Each row was made from one small tree. The marks that hang from a mark follow it in brackets, in the order of their numbers. Every link used is in the known rows. Write each row's tree.
Known rows:
j638[j184[j75 j272 j725] j739]: [ 1.698 -1.153 -2.986 -0.481  1.623  1.539 -0.270 -2.316  1.790  1.029
 -0.789 -0.201  1.194  0.657  2.995 -1.078  2.095 -1.133  1.099]
j575[j184[j75 j272 j725]]: [ 2.223 -0.017 -2.220  0.831 -0.102 -0.446 -0.572 -0.341  2.747 -1.981
 -4.083 -0.497  0.238 -2.146  3.038 -1.146  3.601 -1.506  3.000]
j575[j184[j75 j725[j182]]]: [-0.158  1.950 -2.154  1.355  4.421 -4.287 -0.115  0.598  0.958 -1.387
 -5.586  1.214  2.773 -6.807  4.010 -1.353  1.171 -1.682  2.665]
j638[j739]: [-0.855 -1.201 -2.722  2.053  3.145 -2.529  3.226 -3.497 -1.135  1.889
 -1.215  4.374 -5.089 -3.138  3.284  5.676 -3.038  0.061  2.250]
j575[j184[j75 j638[j739] j725]]: [-0.410  1.169 -1.719  0.512  1.295  0.511  0.577 -1.979  1.293 -0.584
 -0.259  1.235  2.057 -1.704  3.814  0.313 -1.076 -0.922  3.975]
j575[j184[j272]]: [-0.590 -1.694 -1.936  2.325  1.415 -3.852 -0.189  0.057  0.682  0.752
 -5.128  3.373 -5.357 -2.219  3.699  5.694 -0.161  0.036  2.789]
j725[j182]: [-2.857  0.692 -2.092  2.762  5.020 -6.269  0.633 -0.665  0.117  0.718
 -4.796  2.894 -3.990 -6.057  3.960  5.225  0.399 -0.017  1.387]
j739[j638[j184[j575]]]: [-1.183  0.377 -0.106  1.672  2.557 -6.185  1.002 -0.406  5.765  5.143
 -0.791  5.747  0.935  2.092  6.430  8.903 -3.234  0.322  0.302]
j75[j184[j272]]: [-2.084 -1.124 -2.619  0.291  0.511 -2.373 -0.175 -1.134  4.037  2.673
 -1.715  1.060 -6.242 -2.120  3.424  3.778  4.534  0.729  0.984]
j739[j638]: [ 0.061  0.488 -1.928  1.268  0.801 -5.412  2.237 -1.522  3.276  2.778
 -2.467  4.470 -2.325 -1.284  3.420  7.761 -0.641 -0.394  2.809]
j739[j638[j184[j725]]]: [ 1.907 -0.576 -1.923 -0.033  2.855 -3.784  2.159 -0.677  4.496  4.214
 -2.501  4.351  2.886 -0.860  5.300  3.771 -2.237 -1.858  0.871]
j75[j184[j272 j725]]: [ 1.135 -1.163 -2.274 -0.425  0.256 -0.626  0.752 -1.165  4.159  1.701
 -1.770 -0.502 -3.729 -3.279  3.246  0.139  5.433 -0.662  1.020]
j75[j184[j575 j638[j739]]]: [-4.625  1.050  0.310  0.874  1.062 -2.181  0.787 -2.557  3.692  4.003
  3.666  2.693 -3.985  0.077  5.365  6.863 -0.015  1.871  1.622]
j184[j75 j272 j575 j725[j182]]: [ 1.141  2.645  0.280  1.422  0.575 -2.710 -1.951 -0.011  2.985 -2.748
 -2.972 -3.224  0.256 -2.452  2.600  0.198  8.064 -0.374  2.086]
j638[j184 j739]: [-2.196 -2.287 -3.238  1.635  5.332 -2.650  2.284 -2.554  0.178  4.447
 -0.935  5.818 -2.445 -1.397  5.332  5.344 -5.564  0.019  0.065]
j182[j725]: [-3.022 -1.609 -1.579  2.202  3.594 -1.972  5.387 -2.251  2.830  1.931
 -3.359  0.802 -2.664 -1.652  3.862  3.204 -1.176  1.562 -0.257]
j739[j638[j184]]: [-1.330 -0.577 -2.464  0.960  3.137 -5.613  1.209 -0.551  4.476  5.147
 -2.307  5.733  0.216  0.400  5.670  7.443 -3.177 -0.453  0.482]
j575[j184[j75 j638]]: [-4.118  1.514 -2.035  2.426  1.456 -2.009 -1.130 -0.846  4.445 -0.857
 -1.442  1.769  0.051 -0.533  5.408  3.509 -0.125  0.357  2.429]
j575[j184[j272 j638[j739] j725]]: [ 1.090 -1.244 -0.682  0.122  0.146 -0.450 -0.434 -0.991 -0.782  0.689
 -2.357  1.430 -3.000 -0.838  2.762  3.724 -0.033 -0.420  4.655]

Write each row's tree:
[ 1.139 -1.285 -0.467  1.706  4.508 -1.503  2.972 -2.183  1.375  3.415
  0.483  4.167  0.879 -0.991  6.099  3.189 -4.530 -0.840 -0.017]  j638[j184[j575 j725] j739]
[ 2.891 -0.408  0.392  2.208 -0.197 -1.300  1.015 -1.211  3.330 -0.986
 -1.860 -0.298 -3.173 -1.074  3.574  3.290  3.779 -0.507  1.607]  j184[j272 j575 j725]
[-1.689  2.460  1.484  2.614  2.883 -4.261 -0.583 -0.026  3.166 -0.761
 -1.666 -0.118 -0.383 -3.418  5.240  4.317  2.510  0.106  1.578]  j184[j575 j638 j725[j182]]
[ 2.073 -2.854 -2.565  0.090  2.881 -0.086  0.979 -1.919  0.022  2.832
 -1.927  2.088 -1.830 -0.775  3.503  1.976 -0.768 -0.917  0.979]  j638[j184[j272 j725] j739]
[-1.294  1.094 -0.868  0.767  3.749 -2.853  0.579 -1.551 -1.320  0.601
 -1.903  0.946 -1.628 -4.738  3.072  3.288  0.496 -0.427  3.212]  j184[j638[j739] j725[j182]]
[-1.897  0.133  1.014  1.855 -0.995 -1.303 -0.926 -2.287  1.432  0.683
  1.140  0.803 -6.051  2.771  3.168  8.710  2.149  2.147  3.170]  j184[j272 j575 j638[j739]]
[-5.280  1.463  0.330  1.874  1.040 -2.894  0.027 -1.288  6.972  2.927
  2.306  1.778 -3.393 -0.181  6.692  6.227  1.859  1.763  0.220]  j75[j184[j575 j638]]
[ 1.067 -2.269 -2.854  1.007  5.161 -0.905  3.105 -2.654  0.302  3.590
 -1.002  4.201  0.178 -2.747  5.130  1.712 -4.663 -1.449  0.183]  j638[j184[j725] j739]
[-3.598  0.373  0.635 -0.051 -1.165 -1.404 -1.373 -1.923  3.569  3.404
  2.937  0.751 -5.926  1.958  3.754  7.072  3.935  2.352  2.396]  j75[j184[j272 j575 j638[j739]]]
[-1.713 -1.461 -0.556  2.730  2.365 -3.404 -0.913 -0.388  4.311  2.383
 -1.620  2.505 -3.225  1.908  5.959  6.711  0.417  1.005 -0.782]  j638[j184[j272 j575]]
[-3.924  2.849 -0.076  3.127  0.038 -1.290 -0.847 -1.925  6.784 -1.538
  1.895 -0.512 -0.480  1.932  5.578  4.608  2.881  1.262  1.097]  j184[j75 j575 j638]
[-2.888  2.254  0.346  2.335 -2.330 -0.467 -3.004 -1.395  6.561 -2.216
  1.112 -2.618 -2.559  3.821  3.837  4.894  6.780  1.834  1.886]  j184[j75 j272 j575 j638]
[ 1.627  1.118 -2.774 -0.490  1.683 -2.226  0.940 -0.965  6.415  2.529
 -1.232  1.862  5.966  0.478  4.732  0.636  0.426 -1.878  0.906]  j739[j638[j184[j75 j725]]]
[-3.187  0.986 -1.620  1.530 -0.800 -1.260 -3.313 -0.099  4.328 -1.489
 -2.351 -0.324 -2.037  1.318  3.801  3.662  3.620  0.824  3.253]  j575[j184[j75 j272 j638]]
[-0.216  1.315  0.547  0.112  1.500 -4.280 -1.147  0.672  3.314  1.672
 -2.610 -0.941 -2.626 -4.517  3.692  1.779  7.031  0.052  1.180]  j75[j184[j272 j575 j725[j182]]]
[-0.779  1.911  1.884  1.668  0.790 -3.384 -2.685  0.587  2.953 -1.382
 -2.423 -2.247 -2.433 -1.516  3.704  4.717  6.381  0.616  2.418]  j184[j272 j575 j638 j725[j182]]
[ 0.839  0.447 -1.163  1.213  3.265  0.053  1.651 -2.776  3.254  1.597
  1.587  1.853  3.854  0.274  5.601  0.138 -1.734 -0.948  0.121]  j638[j184[j75 j575 j725] j739]
[ 0.115  3.335 -0.230  2.167  2.910 -3.664  0.161 -0.730  3.370 -2.013
 -2.197 -1.000  2.354 -4.363  4.182  0.008  4.163 -0.985  1.300]  j184[j75 j575 j725[j182]]
[ 0.250 -0.329 -1.334  1.072  1.826  0.336  2.190 -3.177  0.725  0.688
  0.505  1.483 -2.029 -2.094  3.538  3.250 -1.067 -0.559  2.876]  j184[j638[j739] j725]
[ 2.607  1.251 -0.231  1.689 -1.392  0.391 -0.307 -1.585  5.054 -2.768
 -0.764 -2.760 -0.135  0.325  3.101  0.066  6.623 -0.585  1.604]  j184[j75 j272 j575 j725]
